Known rows, with every way that one mark hangs from another:
{Z710 {Z192 Z682}}: [ -3.9,   2.1,   3.6,   5.1,   2.8,   7.4,  -1.5, -15.0,  14.1,  -0.7,
   4.2,   4.6,  -2.3,  -6.1,  -5.5, -20.3,  -6.2,  -1.5,   4.3,  -3.8,
 -19.6,  -8.2]
{Z79 {Z56 Z710} Z192}: [  2.2, -10.7,   2.7,  -4.6,  -9.1, -33.3,  -7.9,   7.1,  -8.1,   1.3,
 -22.0,  18.8,   5.5,  30.9, -17.8,  13.5,  21.0,   6.2, -19.0,   1.7,
  -7.8,  -5.6]
{Z56 Z47 {Z710 {Z192 Z682}}}: [-12.2, -10.7,  -0.2,  -8.0,   5.6,   2.7,  -7.3,  12.7,  25.8, -16.4,
  -6.8,   4.1,   2.4,  38.8, -14.8, -16.9,  -4.7, -13.1,  -3.0,   9.1,
 -23.3,  -1.6]
{Z79 Z192}: [  8.0,  -4.8,  15.2,   7.5,  -5.9, -12.8,  -5.8,  -3.7,  -7.3,   3.5,
   7.2,   2.8,  -2.9,  -4.0,  -6.2,   7.0,  14.8,   9.1,  -4.3,  -3.3,
  -3.2,  -8.1]
{Z710 {Z56 Z47} {Z192 Z79}}: [  0.2, -11.6,  -0.6,  13.9, -12.6,  27.8,  30.8,   5.2,  20.7,  -4.3,
   6.7,  -3.1,   8.5,  31.0, -36.4, -20.2, -13.5,   1.0,  11.4, -17.1,
   6.4,  -7.5]
{Z56 Z682}: [ -6.0, -11.9,  -5.1,  -3.2,   1.1,   8.0,   3.7,  20.3,   6.5,  -2.9,
   0.9,   3.6,   2.3,   3.3, -12.5,  -6.1,  -4.7,  -3.1,  10.5,  -5.6,
  -5.8, -18.0]
{Z710 {Z56 Z47} Z192}: [  0.3,  -5.4, -10.7,   9.8, -10.9,  18.5,  25.5,   0.7,   4.3,  -5.2,
   3.6, -11.8,  10.8,  33.8, -32.6, -27.5,  -9.5,  -5.0,   4.7, -15.3,
  -5.1, -12.7]
{Z79 {Z56 Z47 Z710} Z192}: [  1.1, -17.8,   0.5,  -4.0,  -8.3, -29.0, -10.0,  15.7,  -2.4,  -2.6,
 -24.1,  10.0,  10.7,  60.7, -21.5,  17.5,  21.9,   0.4, -16.8,   4.6,
 -11.5,  -1.7]
{Z710 Z56 {Z192 Z79 Z682}}: [ -3.8,  -2.3,   1.7,  12.7,  -6.6,  24.4,   8.2, -13.1,  29.6,   2.0,
   7.8,  10.8,   3.7,  -0.8, -24.8, -41.9, -14.0,   5.7,   9.9, -15.3,
  -3.0, -14.4]
{Z682 Z192}: [ -7.3,   2.4, -11.9,  -3.5,  -4.3,   8.4, -15.0,  -5.5,  -0.6,  -3.6,
   2.2,  -2.2,  17.1,   5.7,  -0.7,   1.8,   5.5,   3.0,  -5.2,  -0.6,
  -4.9,  10.7]
{Z710 Z56 {Z192 Z47 Z79 Z682}}: [ -0.2,   0.4,   6.4,  18.1,  -0.4,  27.7,   5.4,  -8.8,  24.1,  -0.5,
   5.6,  14.3,   0.7,  -4.6, -27.0, -38.1, -15.8,   2.1,  14.8, -12.9,
 -22.6,  -8.2]
{Z710 Z56 {Z192 Z79}}: [  1.9,  -4.9,   1.5,  12.3, -14.5,  23.1,  32.2,  -4.7,  15.7,   0.2,
   8.9,   6.0,   3.7,   1.4, -33.1, -23.6, -13.1,   4.0,   9.6, -20.0,
  10.2, -12.8]
{Z79 Z56 {Z192 Z47 Z682 Z710}}: [  0.9, -11.4,  12.5,  11.5,  14.2, -14.0, -42.6, -22.4,  13.4,  -0.9,
 -21.6,  21.9,   0.4,   6.7,   7.2,  -3.1,  18.7,  24.1,  -2.1,  -6.0,
 -46.1,  -3.7]
{Z192 Z47}: [  3.2,   4.2,   4.1,   5.2,   5.7,   2.1,  -3.1,   3.2,  -5.2,  -2.1,
  -2.6,   2.0,  -3.6,  -4.4,  -1.8,   4.6,  -1.0,  -4.9,   4.2,   3.7,
 -20.0,   5.1]
{Z47 {Z56 {Z682 Z192} Z710}}: [-19.8, -13.1, -22.8, -12.9,  12.4,  13.6,  -6.8,  18.2,   9.8, -22.7,
  -3.6,   8.0,  17.7,  13.3,  11.4,  -6.3,   2.3,  -6.9,   3.2,   2.4,
 -10.6,  -4.7]
{Z79 {Z56 Z682} Z192}: [  3.7, -17.2,  -0.1,   6.4,  -9.3, -14.7,  -1.0,   7.6,  -7.7,   8.2,
 -13.6,  14.1,   8.1,  19.0, -24.1,   7.1,  16.2,  10.2,   0.6, -14.5,
 -13.9, -25.0]
{Z710 {Z192 {Z47 Z56} Z79}}: [  5.7,  -2.1,  13.7,  20.6,   9.6,  22.5,  31.1, -10.4,  10.8,  -8.2,
   3.8,   9.6,  -8.8, -22.3,  14.8,   6.2, -10.4,  -0.8,  23.2, -10.1,
 -13.3,   5.9]
{Z56 {Z710 {Z192 Z79}}}: [ -5.0, -10.9,  12.3,  -4.6,  -7.9,   5.7,  26.0,  18.6,  21.2, -11.9,
  -1.1,  17.0,  -3.5,  11.5, -20.8,   3.9,  -8.5,  -4.6,   2.2,   1.7,
   6.3,  -0.4]
{Z47 Z192}: [ 5.8, -1.3,  8.7,  7.2, 10.0,  5.8, 17.5, -0.7, -2.3, -2.2,  6.6, -3.9,
 -1.7,  4.8, 20.0,  4.7, -5.7, -2.0, -2.5,  0.5, -2.0, 11.3]
{Z682 {Z192 Z47 Z79 Z710}}: [-10.9, -10.7,   7.1,   1.9,   8.2,  24.9, -20.9,  -2.5,  28.1, -15.8,
  -1.2,  14.2,  12.0,  -3.8,   8.3,   8.8,   1.2,  19.5,   9.1,  -4.6,
 -15.6,  19.2]
{Z79 {Z56 {Z682 {Z192 Z47}}}}: [ -8.3,  -7.7, -23.6,   0.2,  -1.2,   8.7, -13.5,   9.4,  -5.2,   0.4,
 -20.8,  11.1,  26.8,  24.4, -19.9,   6.6,   5.0,  -1.0,   2.7,  -9.1,
 -34.6,  -0.5]
{Z192 Z47 {Z79 Z56} Z682 Z710}: [ -7.8, -13.4,   8.6,   8.0,  17.5,   7.2, -32.3, -13.7,  37.2,  -2.1,
 -26.9,  27.6,   0.6,   7.0,  10.7,  -3.0,  -0.6,  20.9,  10.1,  -6.0,
 -30.2,   7.2]
{Z79 {Z56 Z47} {Z192 Z682 Z710}}: [ -4.7, -21.0,   5.8,   6.7,   9.8, -12.6, -41.3, -17.5,  23.5,  -3.0,
 -22.3,   9.4,   7.7,  39.1,   4.4,  -4.7,  21.5,  23.6,  -5.1,  -6.9,
 -29.0,  -6.3]

Rows:
[ -0.9,  -1.5,  18.1,  14.1,   5.2,  18.2,   0.3,  -6.2,  26.3,  -1.5,
   4.2,  16.4,  -6.6, -12.5,  -8.5,  -9.6, -11.8,  -0.5,  14.7,  -2.1,
 -27.0,   1.5] | {Z710 {Z192 Z47 Z79 Z682}}
[ -1.0, -10.4,   8.4,  11.1,  34.3,  16.0,  15.5, -20.1,  12.5, -18.9,
   1.7,  -0.7,  -5.5, -10.4,  61.1,  -0.5,  -5.0,  13.7,   9.3,  -6.3,
  -7.5,  12.1] | {Z47 Z56 {Z192 Z710}}
[ -4.8, -18.7,  15.5,  -1.5,  10.1,   8.6,  16.9,  31.1,  25.5, -15.2,
  -2.2,   5.5,   0.3,  46.7,   8.1,  16.2,  -5.8,  -8.0,  -3.0,  12.6,
   5.6,  20.3] | {Z56 {Z47 {Z192 Z79}} Z710}
[  6.0,   3.2,   3.5,  16.1,  12.3,  14.7,  27.0, -16.6,  -5.8,  -9.0,
   1.8,   1.0,  -6.5, -19.8,  15.5,  -1.0,  -6.8,  -7.4,  16.9,  -8.1,
 -25.5,   0.8] | {Z710 {Z192 {Z47 Z56}}}
[-10.4,  -9.9,   1.8,  10.1,  22.9,  30.3, -13.9, -16.6,  27.8, -20.9,
  -3.2,  12.4,   8.4, -16.9,  38.7,   7.4,   2.3,  19.2,  17.4,  -6.8,
 -16.8,  20.6] | {Z682 {Z192 {Z47 Z56} Z79 Z710}}
[ -8.1, -27.1,   5.6,   8.6,  13.2,  35.4,  22.3,  15.6,  36.4, -15.0,
   7.0,  12.3,   5.8,   9.4,   0.4, -26.4, -17.6,  16.9,  17.8, -21.1,
   3.3, -12.8] | {Z47 {Z192 Z79 {Z710 {Z56 Z682}}}}
[ -6.5,  -7.4,   0.1,   8.1,  24.4,  19.2, -11.9, -19.3,  26.9, -11.2,
   4.5,   4.3,   3.9,   6.6,  21.5, -44.2, -10.2,  15.5,   0.9, -10.3,
 -17.9,  -1.1] | {Z47 {Z192 Z682 {Z710 Z56}}}
[ -1.2,  -4.1,  14.0,   6.6,  23.0, -11.2, -28.8,  -4.8,   5.2, -13.8,
  -3.0,  18.0,  -9.5,  -7.3,  24.4,  -7.5,  14.3,  -0.3,  -2.3,  11.8,
 -37.5,  -1.8] | {Z79 {Z192 {Z47 {Z56 Z710}} Z682}}
[ -3.5,   2.9,  -8.1,   8.9,  -3.2,  15.9,   2.6, -18.6,  12.6,   0.6,
   6.6,   1.6,   5.9,   1.0, -22.7, -48.3, -11.2,   0.0,   3.1, -14.9,
 -15.7, -17.7] | {Z710 Z56 {Z192 Z682}}
[  0.0, -25.4,   6.6,   8.8,   6.2,  -7.2, -14.0,   7.4,   5.1,  -5.6,
 -19.2,  21.5,   4.1,  12.5, -14.3,   7.8,  15.2,  19.2,   7.5, -15.1,
 -37.3, -19.8] | {Z79 {Z56 Z682} {Z192 Z47 Z710}}
[ -2.3,  -8.0,  16.3,   0.2,  -1.9,   7.7,  23.1,  23.0,  18.3, -14.0,
  -3.2,  20.1,  -6.0,   6.5, -21.7,   7.6,  -9.7,  -9.6,   6.3,   5.2,
 -14.6,   5.2] | {Z56 {Z710 {Z192 Z47 Z79}}}
[ -5.1, -12.7,   1.8,  10.7,  -3.2,   9.3,   1.3,  -9.1,  30.7,   5.7,
 -19.3,  10.4,   9.3,  39.9, -16.9,  -3.1,  -3.9,   3.0,   7.7,  -9.4,
 -14.7,  -0.1] | {Z710 {Z192 {Z79 {Z56 Z47}} Z682}}
[  4.7, -10.9,  10.7,  13.7,   4.2,   3.6, -11.4,  -8.2,   3.6,  -9.7,
   3.3,   8.6,   0.0,  -3.9, -12.6, -21.2,   9.9,  20.2,   2.1, -13.9,
 -24.4, -12.8] | {Z79 {Z192 Z47 {Z710 Z56}}}
[ -4.9,  -5.0,   0.1,   4.6,   2.0,  -1.2, -19.6, -12.0,  24.4,  12.9,
 -20.9,  19.5,   5.2,  14.3,   0.4,  -4.3,   0.5,  11.3,   1.1,  -4.0,
  -6.0,   3.1] | {Z192 {Z79 Z56} Z682}
[ -4.6, -18.6,   3.4,   2.7,   2.3,   2.8,  -3.3,  -8.1,  28.1,  -1.2,
 -24.5,  19.6,   6.0,  14.8,   4.1,  10.1,   2.9,  23.9,   5.1, -10.4,
   3.1,   4.7] | {Z192 {Z79 Z56} Z710}
[-18.4, -16.3,  -3.6,  -9.8,   1.4,  18.9, -10.9,  42.1,  23.0, -18.2,
  -4.4,  22.5,  14.4,  17.7, -22.5,   6.3,  -1.9,  -6.1,   6.0,   6.9,
 -17.8,   3.1] | {Z56 {Z682 {Z192 Z47 Z79}} Z710}
[-16.4, -19.2, -11.1,   2.5,  -1.7,  35.6, -15.9,  -0.4,  36.8, -17.1,
  -1.1,  -0.9,  26.4,  36.6, -11.2, -19.0,  -0.1,  20.9,   5.7, -15.2,
   3.7,   7.3] | {Z682 {Z192 Z79 {Z710 {Z56 Z47}}}}
[ -7.8, -25.2,  -7.5,   3.3,  -4.9,  10.3,   6.1,  26.2,  23.0,   3.5,
 -21.4,  10.0,  14.2,  48.6, -24.7,  12.7,  -1.0,   2.6,  13.8, -10.9,
  -1.9,  -9.9] | {Z192 {Z79 {Z56 Z47 Z682}}}
[ -8.7, -11.2,  18.5,   7.1,  21.9,  18.7, -31.4,  -6.5,  43.4, -11.4,
  -4.3,  20.8,  -6.8, -12.3,  16.5,  -8.8,  -4.4,  17.6,  15.7,   0.5,
 -25.6,   6.8] | {Z192 Z47 Z79 Z682 Z710}
[ -6.9, -21.3,  -5.4,   4.9,  17.6,  26.7,  17.7,  10.3,  18.5, -16.1,
   5.4,   3.0,   7.7,  11.9,   1.8, -32.8, -13.2,  10.6,  11.4, -19.3,
  -9.8, -16.5] | {Z47 {Z192 {Z710 {Z56 Z682}}}}
[ -7.4, -21.9,   3.7,   8.3,  36.6,  23.4,  19.2,   1.0,  19.3, -21.6,
   3.6,   3.1,  -3.0,  -7.2,  49.1,  -6.8,  -8.5,   9.1,  20.5, -12.6,
 -13.7,  -5.7] | {Z47 {Z56 Z682} {Z192 Z710}}
[-14.3, -14.5,   2.7,  -3.7,   2.9,  21.7, -19.2,  -5.7,  33.6, -14.0,
   0.1,  10.7,  14.6,   1.0,   9.9,   4.8,   3.8,  22.8,   4.8,  -7.4,
   4.1,  13.5] | {Z682 {Z192 Z79 Z710}}
[ -9.4, -12.6,  -3.9,   3.2,   4.0,  13.1, -22.4, -10.0,  24.1,  -7.3,
 -24.6,  20.5,  20.4,  14.7,   2.6,  16.4,   6.5,  22.7,   3.2,  -9.8,
 -20.8,  20.1] | {Z682 {Z192 Z47 {Z79 Z56} Z710}}
[ -7.6,  -9.0,  12.4,   4.0,  30.8,  11.8, -16.3, -15.4,  28.6, -12.8,
   2.2,   5.9,  -3.6,  -0.9,  39.9, -17.1,  -5.0,  13.9,   1.1,   0.0,
 -20.7,   8.0] | {Z47 {Z192 Z682 Z710}}
[-16.7, -16.0, -15.0, -12.3,  -7.9,   1.7, -15.2,  18.5,  21.2,  -7.2,
 -29.0,  13.0,  29.4,  67.8, -17.5,  19.2,   9.2,   1.5, -12.0,   4.6,
  -0.5,  19.3] | {Z682 {Z192 {Z79 {Z56 Z47 Z710}}}}
[-13.4, -23.7,  -4.9,  -9.4,  -1.8,   8.9,  22.6,  42.7,  17.4, -20.0,
  -5.0,   2.7,   5.3,  44.6, -34.9,  -5.3,  -8.3, -19.0,   7.0,   1.0,
 -16.2, -17.8] | {Z56 Z47 Z682 {Z710 Z192}}
[-11.4,  -4.6,  -3.6,  -1.6,  13.8,  16.8,  -8.8,   7.1,  15.2, -19.7,
  -5.9,  17.5,   9.8,   2.8,  21.4,  10.7,   1.2,  -2.9,   4.9,   6.8,
 -12.9,  22.1] | {Z682 {Z192 {Z47 {Z56 Z710}} Z79}}
[-13.4,  -6.5, -19.9,  -2.9,   0.7,  22.0, -18.6, -13.5,  14.7, -14.8,
   0.4,   0.2,  24.8,  10.7,  -5.2, -29.9,   1.2,  18.5,  -2.9, -15.3,
  -5.3,  -0.7] | {Z682 {Z192 {Z710 Z56}}}
[ -8.1,   1.4,  -0.6,  -1.4,  29.2,   0.3, -23.9,  -0.8,  13.6, -16.6,
 -10.3,  15.0,  -7.0,  -3.3,  31.6, -14.0,  -1.1, -10.1,   2.7,  14.3,
 -34.5,   6.6] | {Z192 {Z47 {Z56 Z710}} Z682}
[-11.5,  -7.3,  -8.5,   1.4,  13.4,  14.8, -28.7, -17.5,  30.0, -10.5,
  -1.6,   6.6,   5.6,   1.8,   3.0, -48.8,  -4.4,  17.8,   2.8, -10.3,
 -15.2, -12.6] | {Z192 Z682 {Z710 Z56}}
[ -1.4,  -2.4,   4.0,  10.1,   6.4,   1.7, -23.4,  -9.1,  20.1,  10.7,
 -22.2,  22.3,   3.2,   9.9,  -1.3,   0.9,  -0.5,   7.0,   6.3,  -0.7,
 -26.0,   8.4] | {Z192 Z47 {Z79 Z56} Z682}
[ -4.4, -23.8,   0.4,  12.7,   5.0,  34.3,  28.4,  29.5,  24.6,  -6.0,
   8.2,  -2.0,  10.9,  40.7, -16.4, -19.2, -17.8,  -2.1,  15.2, -14.6,
   3.9,  -8.6] | {Z710 {Z56 {Z47 {Z192 Z79}} Z682}}
[ -3.8,  -4.0,  13.9,   9.5,   0.2,  15.9,   3.8, -10.0,  31.5,   0.7,
   5.4,  12.0,  -4.2,  -8.1,  -8.6, -13.6, -10.0,   4.8,  11.4,  -5.8,
  -7.5,  -4.6] | {Z710 {Z192 Z79 Z682}}
[  4.9, -12.9,  22.8,  10.6,   9.8,  -4.8, -16.8,  -5.6,   5.0, -11.4,
   0.6,  10.8,  -6.9, -10.9,   5.4,   7.0,  15.7,  19.2,   2.8,  -3.6,
 -27.6,  -2.2] | {Z79 {Z192 Z47 Z710}}
[ -1.2,  -5.5,   2.9,   0.5,  26.8,   1.0,  21.1,   2.5,   1.2, -17.7,
  -1.6,   4.7,  -4.8,   8.0,  44.2,   2.7,  -4.6,  -9.2,  -2.8,   8.4,
  -3.1,  13.3] | {Z47 {Z56 Z710} Z192}
[  7.1,   5.1,  -5.2,  13.3,  -6.2,  17.0,  25.5,  -4.2,  -6.4,  -3.1,
   3.9,   1.1,   3.8,   0.2, -31.0, -27.0, -12.3,  -6.2,   8.4, -15.3,
 -22.2, -10.0] | {Z710 Z56 {Z192 Z47}}
[-21.5, -20.4,  -7.9, -15.6,  -3.4,  16.9,  -8.0,  37.6,  27.7, -15.4,
  -1.1,  19.7,  19.0,  22.6, -20.0,   3.0,  -0.6,  -2.0,   3.0,   2.8,
   2.2,  -2.0] | {Z56 {Z682 {Z192 Z79}} Z710}
[-11.5, -29.8,  10.5,  -3.9,  12.5,  15.9,  20.7,  52.1,  32.2, -18.4,
  -1.8,   9.5,   3.3,  50.5,  -4.3,   9.6, -11.4, -12.1,   7.7,   6.6,
  -0.8,   2.8] | {Z56 {Z47 {Z192 Z79}} Z682 Z710}
[-10.9,  -8.1,   8.7,   1.7,  15.4,  12.6,   8.6,  -5.7,  35.8, -15.5,
  -1.8,  20.3,  -7.5,  -4.8,  16.6, -14.2,  -8.9,  -2.5,  11.1,   2.1,
  -8.3,  -1.6] | {Z47 {Z56 {Z710 {Z192 Z79 Z682}}}}
[-23.8, -32.2,  -4.1,  -4.3,   5.8,  36.4, -16.3,  23.5,  44.8, -21.3,
  -2.5,   5.1,  21.6,  32.5,  -6.5,   1.9,  -0.1,  15.7,  16.8, -10.0,
  -5.0,   0.3] | {Z56 Z47 {Z682 {Z192 Z79 Z710}}}
[-20.4, -19.0, -17.5,  -3.1,  21.4,  28.1, -12.7,  -5.0,  21.1, -23.7,
  -0.9,   3.9,  17.0,  -7.0,  28.6,  -9.9,   2.6,  14.5,  16.6, -12.8,
 -14.1,  -6.6] | {Z47 {Z56 {Z682 {Z192 Z710}}}}
[ -1.2,   1.1,   5.4,  13.6,  32.7,  11.3,  -0.6, -25.4,   9.9,  -6.4,
   5.3,  -0.4,  -4.8, -11.7,  57.9, -13.4,  -6.3,   0.4,   5.6,   0.2,
 -16.3,  10.2] | {Z47 Z56 {Z192 Z682}}
[ -0.9, -17.7,   8.1,   3.2,  16.1,  -4.3,  -0.1,  24.8,  -2.0, -17.4,
  -1.4,  18.3,  -6.2,  -2.0,   3.7,   3.8,  10.8,  -5.4,   9.2,   2.7,
 -29.7, -17.2] | {Z79 {Z192 {Z47 {Z56 Z682 Z710}}}}
[  0.8,  -6.5,   8.0,   1.6,   4.9, -28.1, -35.7,   1.1,   2.3,   0.8,
 -24.2,  26.3,   1.7,  23.7, -10.4,   0.1,  19.2,   2.4, -14.9,   9.6,
 -41.9,  -1.4] | {Z79 {Z56 Z710} {Z192 Z47 Z682}}
[-13.9, -14.4, -10.2,   4.7,   8.1,  31.7,   2.0,   5.8,  21.2,  -9.3,
   4.7,   7.6,  15.1,  -6.4,  14.7,   1.3,  -1.6,   6.1,  19.3, -11.4,
   2.6,  -2.5] | {Z47 {Z56 {Z682 {Z192 Z79}}}}
[ -9.7, -18.0, -14.0, -10.2,  -7.8,  -6.0,  24.8,  25.7,   7.2,  -8.0,
 -23.4,  18.4,   9.6,  35.5, -37.8,  -2.4,  -5.2, -10.6,  -0.1,  -7.3,
 -17.8, -20.7] | {Z79 {Z56 Z682 {Z710 Z192}}}
[-15.3, -13.6, -22.0,  -2.1,   2.1,  26.9, -21.5,  -4.5,  20.8, -18.1,
  -2.7,  -9.0,  29.2,  38.1,  -9.1, -26.2,   2.8,  14.3,  -2.4, -12.7,
  -8.7,   2.8] | {Z682 {Z192 {Z710 {Z56 Z47}}}}
[  0.2,  -6.7,   8.4,  12.3,  12.0,   4.2,  -2.8, -13.6,  21.8,  11.1,
 -13.9,  17.8,   4.3,  18.7,  19.4,   1.5,  -4.3,   9.3,  -0.4,  -3.9,
  -8.6,  13.9] | {Z47 {Z192 {Z79 Z56} Z682}}
[ -3.7,  -5.4,   7.5,   8.0,  20.8,  11.1, -11.1,  -2.1,  16.0,  -4.9,
   3.6,  -8.0,   3.0,  29.7,  24.3,  -8.4,  -5.3,  -4.1,   0.4,   6.7,
 -19.8,  13.5] | {Z56 {Z47 {Z192 Z682}}}
